What can hang from each mark
k703: k922
k988: k839 k922
k439: k922
k922: k423 k657
k839: k423 k439 k657 k703 k988
k657: k839

Each row was made from one small tree. The marks that hang from a mark follow it in brackets, in the order of their numbers. Every link used is in the known rows. Write each row's tree.
Known rows
k439{k922{k657{k839{k423 k703 k988}}}}: | -1.09 |  0.83 | -1.97 | -0.25 | -0.57 | -0.40 |  0.68 |  1.12 | -2.31 | -0.61 |  1.62 |  0.44 |  1.05 |  0.82 |  2.94 | -0.67 | -0.91 | -1.06 | -2.72 |  0.32 | -6.97 |
k839{k439}: |  3.12 | -1.93 | -0.50 |  0.81 |  0.40 | -1.90 |  0.11 | -1.61 |  2.20 | -0.36 |  0.61 |  0.78 | -1.18 | -1.30 | -2.66 |  1.56 | -1.18 | -0.26 |  1.41 |  0.34 |  4.20 |
k657{k839{k423 k439{k922} k988}}: |  2.36 | -1.55 | -3.59 |  4.43 | -3.81 | -1.17 |  0.09 | -0.22 |  2.14 | -1.64 |  2.86 |  0.61 |  0.11 | -0.56 |  1.90 |  2.36 | -2.28 |  0.53 | -2.39 | -1.12 | -3.09 |
k703{k922{k657}}: |  0.56 |  1.72 |  2.07 | -3.06 |  0.28 | -0.47 |  0.73 | -2.56 | -3.58 |  1.40 | -1.28 |  0.03 | -1.25 |  1.44 | -3.07 | -1.51 |  0.99 |  0.22 |  2.72 |  1.58 |  3.65 |
k439{k922{k657{k839}}}: |  0.51 | -0.10 | -2.12 | -2.58 | -0.33 |  0.57 | -0.23 | -2.41 | -3.83 |  0.07 |  0.90 |  0.20 | -2.27 |  1.89 |  1.48 | -1.66 | -1.91 |  0.49 |  0.24 |  4.20 |  0.02 |
k988{k839}: | -0.61 | -2.13 | -0.70 | -2.16 |  1.75 |  2.58 |  0.49 | -2.54 |  0.45 |  0.10 |  3.40 | -0.18 | -2.65 | -0.85 | -0.59 |  0.09 |  0.04 | -1.03 |  0.92 |  3.34 |  3.31 |
k657{k839}: | -1.18 | -1.42 | -2.28 | -0.43 |  2.67 |  1.33 |  0.62 | -1.89 |  0.15 |  0.05 |  0.59 | -0.06 | -2.63 |  0.15 | -0.32 |  0.03 | -0.21 |  1.07 |  0.90 |  3.28 |  1.70 |
k439{k922{k657{k839{k988}}}}: |  1.34 | -0.85 | -2.00 | -2.39 | -1.40 |  1.75 | -0.52 | -1.42 | -3.97 | -1.03 |  1.89 |  0.45 | -1.05 |  1.11 |  1.66 | -0.71 | -2.25 | -0.39 | -1.95 |  2.90 | -2.02 |
k703{k922{k423}}: | -1.51 |  0.91 | -0.36 | -2.44 |  0.18 |  1.43 |  1.15 | -0.89 | -3.25 |  1.36 | -1.10 | -0.44 | -1.06 |  2.03 | -2.78 | -1.60 |  1.42 |  0.36 |  2.20 |  0.64 |  8.12 |
k657{k839{k423 k439 k703 k988{k922}}}: |  0.12 | -0.13 |  0.11 |  4.67 | -0.64 | -2.74 |  0.25 |  0.73 |  6.83 | -1.34 |  0.47 | -0.86 |  1.30 | -1.62 | -0.41 |  3.12 | -0.33 |  1.63 | -1.38 | -3.50 | -5.03 |
k703{k922}: | -0.30 |  1.29 | -0.16 | -1.00 |  0.81 | -0.74 |  1.34 | -2.75 | -0.98 |  1.35 | -0.02 | -0.06 | -1.80 |  1.24 | -4.00 |  0.32 |  1.04 |  0.84 |  2.91 |  0.79 |  5.06 |
k439{k922{k657{k839{k423}}}}: | -0.09 |  0.51 | -1.88 | -0.39 | -1.69 | -0.62 |  1.17 | -1.09 | -1.93 | -0.15 |  0.56 |  0.28 | -1.40 |  1.20 |  2.30 | -1.72 | -1.07 |  0.24 | -0.93 |  2.66 | -2.16 |
k922{k657{k839{k439 k988}}}: |  3.09 | -2.45 |  0.04 |  0.10 | -0.45 |  1.30 | -1.48 | -0.62 | -0.68 | -1.31 |  0.24 |  0.61 | -0.51 | -1.03 |  1.24 |  0.94 | -1.41 |  0.28 | -1.36 |  0.90 | -2.01 |
k988{k839{k439 k657}}: |  1.90 | -2.13 | -0.39 |  3.14 | -2.14 |  1.25 | -1.23 | -1.57 |  4.81 | -0.10 |  2.54 |  0.74 | -1.46 | -2.83 |  0.29 |  1.87 | -0.48 | -0.72 |  0.38 |  0.83 |  3.33 |
k703{k922{k657{k839}}}: | -1.20 |  1.39 |  0.48 | -1.96 |  1.16 |  1.33 |  0.03 | -2.39 | -3.69 |  1.25 | -1.45 | -0.70 | -2.10 |  2.28 | -0.48 | -1.28 |  1.09 |  2.20 |  2.57 |  2.76 |  1.11 |
k922{k423 k657{k839{k439 k703 k988}}}: |  0.24 | -1.59 | -0.18 | -1.43 |  1.36 |  2.34 | -1.83 |  2.59 | -3.13 | -0.86 | -0.57 |  0.20 |  1.53 |  0.09 |  2.91 | -0.69 | -0.64 | -0.68 | -1.62 | -0.28 | -1.78 |
k988{k839{k423 k703{k922}}}: | -3.79 |  2.04 | -0.04 |  0.59 |  1.49 |  0.02 |  1.69 | -0.73 |  0.94 |  1.56 |  2.50 | -0.99 | -0.33 |  0.68 | -0.39 |  0.60 |  2.55 | -0.10 |  2.07 | -0.49 | -0.99 |
k922{k423 k657{k839{k988}}}: | -0.71 | -1.96 | -0.26 | -3.95 |  0.29 |  4.89 | -0.58 |  1.06 | -4.94 | -0.79 | -0.92 |  0.10 | -0.72 |  0.56 |  2.27 | -2.33 | -0.17 | -0.82 | -2.42 |  2.60 |  1.19 |

Write each row's tree
|  2.58 |  1.13 | -0.27 |  0.76 | -1.78 | -4.84 |  0.58 |  0.37 |  0.19 | -0.22 |  0.77 |  0.91 |  1.46 |  0.06 |  0.31 | -0.04 | -1.66 | -1.81 |  0.16 | -1.33 | -2.54 |  k839{k423 k439{k922{k657}} k703}
| -0.22 | -1.17 | -0.24 |  1.12 |  0.32 |  0.53 | -1.24 |  1.23 |  2.65 | -1.17 | -0.13 | -0.94 |  1.16 | -0.05 | -0.10 |  1.26 | -1.02 |  1.50 | -0.93 | -2.35 | -0.01 |  k657{k839{k439 k703 k988{k922{k423}}}}
|  4.73 | -0.56 |  3.76 |  1.69 | -4.38 | -3.24 |  0.52 | -0.41 |  4.59 | -1.44 | -1.04 |  0.25 |  1.10 | -2.32 | -2.43 |  1.34 | -0.63 | -0.51 | -1.93 | -2.70 | -1.18 |  k839{k423 k439 k988{k922{k657}}}
|  2.76 | -0.71 | -2.47 |  2.03 | -4.94 | -0.55 | -0.76 |  0.23 |  1.20 | -0.18 |  0.55 |  1.24 | -0.08 | -0.44 |  0.10 | -0.28 | -2.20 | -1.11 | -0.65 | -0.53 |  7.27 |  k839{k439{k922{k423}} k657}
| -1.89 |  1.99 |  0.60 |  0.22 | -0.43 |  0.01 |  1.24 | -1.17 | -1.82 |  1.21 | -1.91 | -0.47 | -1.18 |  1.64 |  0.38 | -1.36 |  1.91 |  1.91 |  1.45 |  1.26 | -1.20 |  k703{k922{k657{k839{k423}}}}
| -3.18 |  2.14 | -0.20 |  1.10 |  0.58 |  1.40 | -0.01 | -1.22 |  1.46 |  1.92 |  2.14 | -0.51 | -0.62 |  0.02 | -0.69 |  0.59 |  2.07 | -0.06 |  2.15 |  0.15 |  1.56 |  k988{k839{k657 k703{k922}}}
|  1.10 | -1.98 | -0.14 | -1.68 |  0.14 |  2.40 | -1.48 |  0.29 | -2.67 | -0.35 | -1.92 |  0.17 | -0.91 |  0.57 |  2.25 | -1.67 | -0.84 |  0.60 |  0.28 |  2.14 |  2.99 |  k922{k423 k657{k839{k439}}}
|  2.47 | -0.20 |  3.37 | -2.16 | -1.11 | -0.99 | -1.20 |  1.47 |  0.47 | -0.91 | -1.42 | -0.13 |  2.27 | -0.47 | -1.61 | -0.43 | -0.89 | -1.20 | -0.98 | -2.51 |  1.34 |  k839{k439 k703 k988{k922{k423 k657}}}
|  1.41 |  0.49 |  0.94 |  2.83 | -2.93 | -0.20 | -0.28 | -0.09 | -0.28 | -0.20 | -0.74 | -0.07 |  0.53 |  0.11 |  0.73 |  1.12 |  0.57 |  1.74 | -0.58 | -1.63 | -3.56 |  k703{k922{k657{k839{k423 k439 k988}}}}
| -2.60 |  0.93 | -0.05 | -0.50 |  2.84 | -0.64 |  1.31 |  0.96 | -0.71 |  0.29 | -1.05 |  0.01 | -0.08 |  0.06 |  1.94 | -1.37 |  1.17 | -0.28 | -0.18 |  1.52 | -4.70 |  k922{k657{k839{k423 k703}}}
|  0.05 |  0.16 |  1.71 | -1.15 |  1.02 | -0.33 | -1.60 |  0.58 |  0.56 | -0.25 | -2.32 | -1.30 |  0.56 |  0.99 |  0.82 | -1.16 | -0.61 |  1.63 |  1.15 | -0.12 |  0.77 |  k988{k922{k423 k657{k839{k439 k703}}}}
| -0.15 | -1.00 |  0.12 | -0.35 | -0.80 |  1.64 |  1.09 |  0.64 | -0.92 | -0.88 | -0.47 |  0.52 | -0.47 | -1.03 |  1.82 | -0.56 |  0.48 | -0.46 | -2.91 |  1.29 | -4.05 |  k922{k657{k839{k423 k988}}}
|  0.39 | -0.37 | -0.14 |  3.34 | -3.57 | -0.12 |  2.13 |  1.22 |  4.27 | -0.54 |  0.10 |  1.80 |  0.29 | -3.47 | -1.12 |  1.16 |  0.76 | -2.35 | -3.50 | -1.57 |  0.34 |  k839{k423 k657 k988}
| -1.44 |  1.87 |  0.25 |  5.74 | -2.34 | -1.42 |  0.07 |  0.36 |  5.28 |  1.35 |  1.83 | -0.26 |  0.89 | -1.41 |  0.26 |  2.23 |  1.95 |  0.22 |  1.59 | -3.08 | -0.85 |  k988{k839{k423 k439 k657 k703{k922}}}
|  2.87 |  0.79 |  3.85 |  1.48 | -1.92 | -4.31 |  0.49 |  1.08 |  4.58 | -1.04 | -0.75 |  0.14 |  2.46 | -2.02 | -2.05 |  1.42 | -0.32 | -0.92 | -1.50 | -3.87 | -3.84 |  k839{k423 k439 k703 k988{k922{k657}}}
| -1.12 | -0.39 | -0.07 | -2.56 |  3.20 |  1.76 | -0.35 |  0.66 | -2.76 | -0.36 |  0.40 |  0.29 |  0.06 | -0.03 |  1.32 | -0.47 | -0.11 | -0.69 | -1.53 |  1.75 | -4.59 |  k922{k657{k839{k703 k988}}}
| -4.28 |  1.04 | -1.77 | -1.15 |  2.22 |  3.28 | -0.07 |  1.31 | -3.86 |  0.77 |  0.04 | -0.93 |  0.63 |  2.31 |  0.45 | -0.49 |  1.44 |  1.15 |  0.22 | -0.62 |  0.54 |  k657{k839{k703{k922{k423}} k988}}
|  0.51 |  0.81 | -0.28 |  5.51 | -1.33 | -3.96 |  1.06 |  1.93 |  6.57 |  0.16 | -0.34 |  1.31 |  1.38 | -3.14 | -0.72 |  1.99 |  0.54 | -1.29 | -0.40 | -3.18 | -0.71 |  k839{k423 k439 k657 k703}
| -3.14 | -0.01 | -0.42 | -4.19 |  3.84 |  2.63 | -0.18 |  1.48 | -4.49 |  0.49 | -1.64 | -0.25 | -0.26 |  1.55 |  2.39 | -3.17 |  0.52 | -0.41 |  0.10 |  2.67 |  0.48 |  k922{k423 k657{k839{k703}}}
|  0.29 |  2.26 |  0.49 |  6.44 | -3.37 | -3.03 |  0.58 |  2.01 |  4.85 |  0.47 | -0.09 |  0.86 |  2.78 | -2.19 | -1.67 |  2.98 |  1.29 | -0.41 | -0.70 | -5.57 | -1.96 |  k839{k423 k439 k657 k703{k922} k988}
|  0.75 |  2.60 |  2.28 |  1.52 | -0.37 | -4.17 |  0.74 |  0.37 |  0.19 |  1.36 | -1.53 |  0.13 |  1.56 |  0.29 | -1.72 |  0.40 |  1.43 |  0.10 |  2.36 | -2.70 | -1.55 |  k839{k423 k439 k703{k922{k657}}}
|  1.52 | -2.41 |  1.14 | -0.65 | -1.72 |  1.80 | -1.17 | -1.68 |  3.28 | -0.65 |  1.60 | -1.31 | -1.25 | -0.47 | -0.77 |  0.21 | -0.68 |  0.60 |  1.31 |  0.43 |  6.75 |  k988{k839{k439} k922{k423}}
| -2.50 |  0.97 |  1.45 | -3.59 |  2.38 |  1.19 | -0.39 |  0.36 | -1.47 |  0.09 | -2.43 | -1.44 | -0.14 |  1.79 |  0.55 | -2.95 |  0.26 |  0.98 |  0.60 |  1.72 |  0.94 |  k988{k922{k423 k657{k839{k703}}}}
|  2.21 | -0.60 | -0.59 | -1.77 | -0.14 | -0.71 | -1.65 | -1.52 | -1.61 | -0.10 |  4.12 |  0.07 | -0.11 |  0.61 |  1.93 |  0.11 | -2.30 | -1.45 |  1.38 |  1.43 | -1.40 |  k988{k839{k439{k922{k657}} k703}}
|  3.63 |  0.11 |  3.47 | -0.58 | -0.59 | -3.12 | -0.89 | -0.16 |  2.70 | -0.89 | -0.29 | -0.05 |  1.73 | -1.29 | -2.94 |  1.41 | -1.22 | -0.84 | -0.38 | -2.54 | -1.68 |  k839{k439 k703 k988{k922{k657}}}
| -0.65 |  0.07 | -0.57 |  1.21 |  0.33 | -0.12 |  0.74 |  1.44 |  2.35 | -0.06 |  0.92 |  1.45 |  0.78 | -2.45 | -1.58 |  1.32 |  0.20 | -2.56 | -2.22 | -1.23 | -0.18 |  k839{k657 k703 k988}
| -1.33 | -1.32 | -0.40 | -4.15 |  1.34 |  3.76 | -0.24 |  0.18 | -4.74 |  0.07 | -1.96 | -0.08 | -1.71 |  1.30 |  2.01 | -3.27 |  0.30 | -0.05 | -0.19 |  3.82 |  3.38 |  k922{k423 k657{k839}}
| -0.62 | -0.78 | -0.32 | -1.76 |  2.49 |  1.32 | -1.53 |  1.64 | -2.75 |  0.01 | -1.52 | -0.04 |  0.37 |  0.83 |  2.70 | -1.61 | -0.34 |  0.23 |  0.60 |  0.98 |  0.32 |  k922{k423 k657{k839{k439 k703}}}
| -1.59 |  0.23 | -1.60 |  1.39 |  0.80 |  1.71 | -1.37 |  1.43 | -1.89 |  0.14 |  0.36 | -0.82 |  1.48 |  1.66 |  0.58 |  1.11 |  0.52 |  1.70 |  0.69 | -2.38 |  0.26 |  k657{k839{k439 k703{k922{k423}} k988}}
| -2.36 | -0.77 | -0.34 | -3.90 |  2.60 |  3.83 | -0.58 |  2.44 | -5.09 | -0.23 | -0.75 |  0.05 |  0.81 |  0.99 |  2.64 | -2.30 |  0.30 | -1.30 | -2.23 |  1.60 | -1.61 |  k922{k423 k657{k839{k703 k988}}}
|  0.62 | -0.57 | -0.15 | -0.35 |  3.13 | -0.85 | -1.25 | -0.12 | -0.56 |  0.04 | -0.48 |  0.04 | -0.15 | -0.02 |  1.41 |  0.17 | -0.71 |  0.67 |  1.43 |  1.02 | -2.85 |  k922{k657{k839{k439 k703}}}
|  0.32 |  1.08 |  1.93 |  2.37 |  0.07 | -3.69 |  0.01 |  0.10 |  4.54 | -0.40 | -1.87 | -0.92 |  0.75 | -0.52 |  0.26 |  0.54 | -0.13 |  1.90 |  0.65 | -1.45 | -4.53 |  k988{k922{k657{k839{k423 k439 k703}}}}
|  2.09 | -1.42 | -0.44 |  1.03 |  1.44 | -1.81 | -0.11 |  0.58 |  1.92 | -0.79 |  1.85 |  0.88 |  1.27 | -1.79 | -2.04 |  2.67 | -1.04 | -1.66 | -0.54 | -2.11 | -0.80 |  k839{k439 k703 k988}
| -5.00 |  1.78 | -1.98 | -1.41 |  3.41 |  2.11 |  0.15 |  0.42 | -3.63 |  1.63 | -0.86 | -1.23 | -0.36 |  3.13 |  0.31 | -1.36 |  1.62 |  1.90 |  2.43 |  0.76 |  2.68 |  k657{k839{k703{k922{k423}}}}
| -0.50 |  0.92 |  1.51 |  1.26 | -0.19 | -3.08 |  2.27 |  0.53 |  5.12 | -0.72 |  0.52 | -0.27 |  1.32 | -1.59 | -3.28 |  1.57 |  0.56 | -1.02 | -1.81 | -2.97 | -2.15 |  k839{k423 k703 k988{k922}}
| -0.59 |  1.29 |  1.83 | -4.50 | -0.48 |  1.79 |  0.49 | -0.83 | -5.72 |  1.47 | -2.50 | -0.09 | -0.80 |  2.34 | -1.81 | -3.17 |  1.28 | -0.30 |  1.91 |  1.44 |  6.62 |  k703{k922{k423 k657}}
| -3.87 |  2.18 | -1.63 |  0.05 |  3.99 | -0.05 |  0.57 | -1.30 | -1.44 |  1.65 |  0.22 | -1.20 | -1.02 |  2.32 | -1.13 |  0.37 |  1.32 |  2.47 |  3.20 |  0.84 | -0.42 |  k657{k839{k703{k922}}}
|  3.70 | -1.78 | -0.35 |  3.62 | -3.32 | -0.54 | -0.47 |  0.11 |  4.38 | -0.90 |  0.76 |  1.73 |  0.29 | -3.42 | -1.77 |  2.78 | -1.15 | -1.43 | -2.06 | -1.78 |  2.20 |  k839{k439 k657 k988}
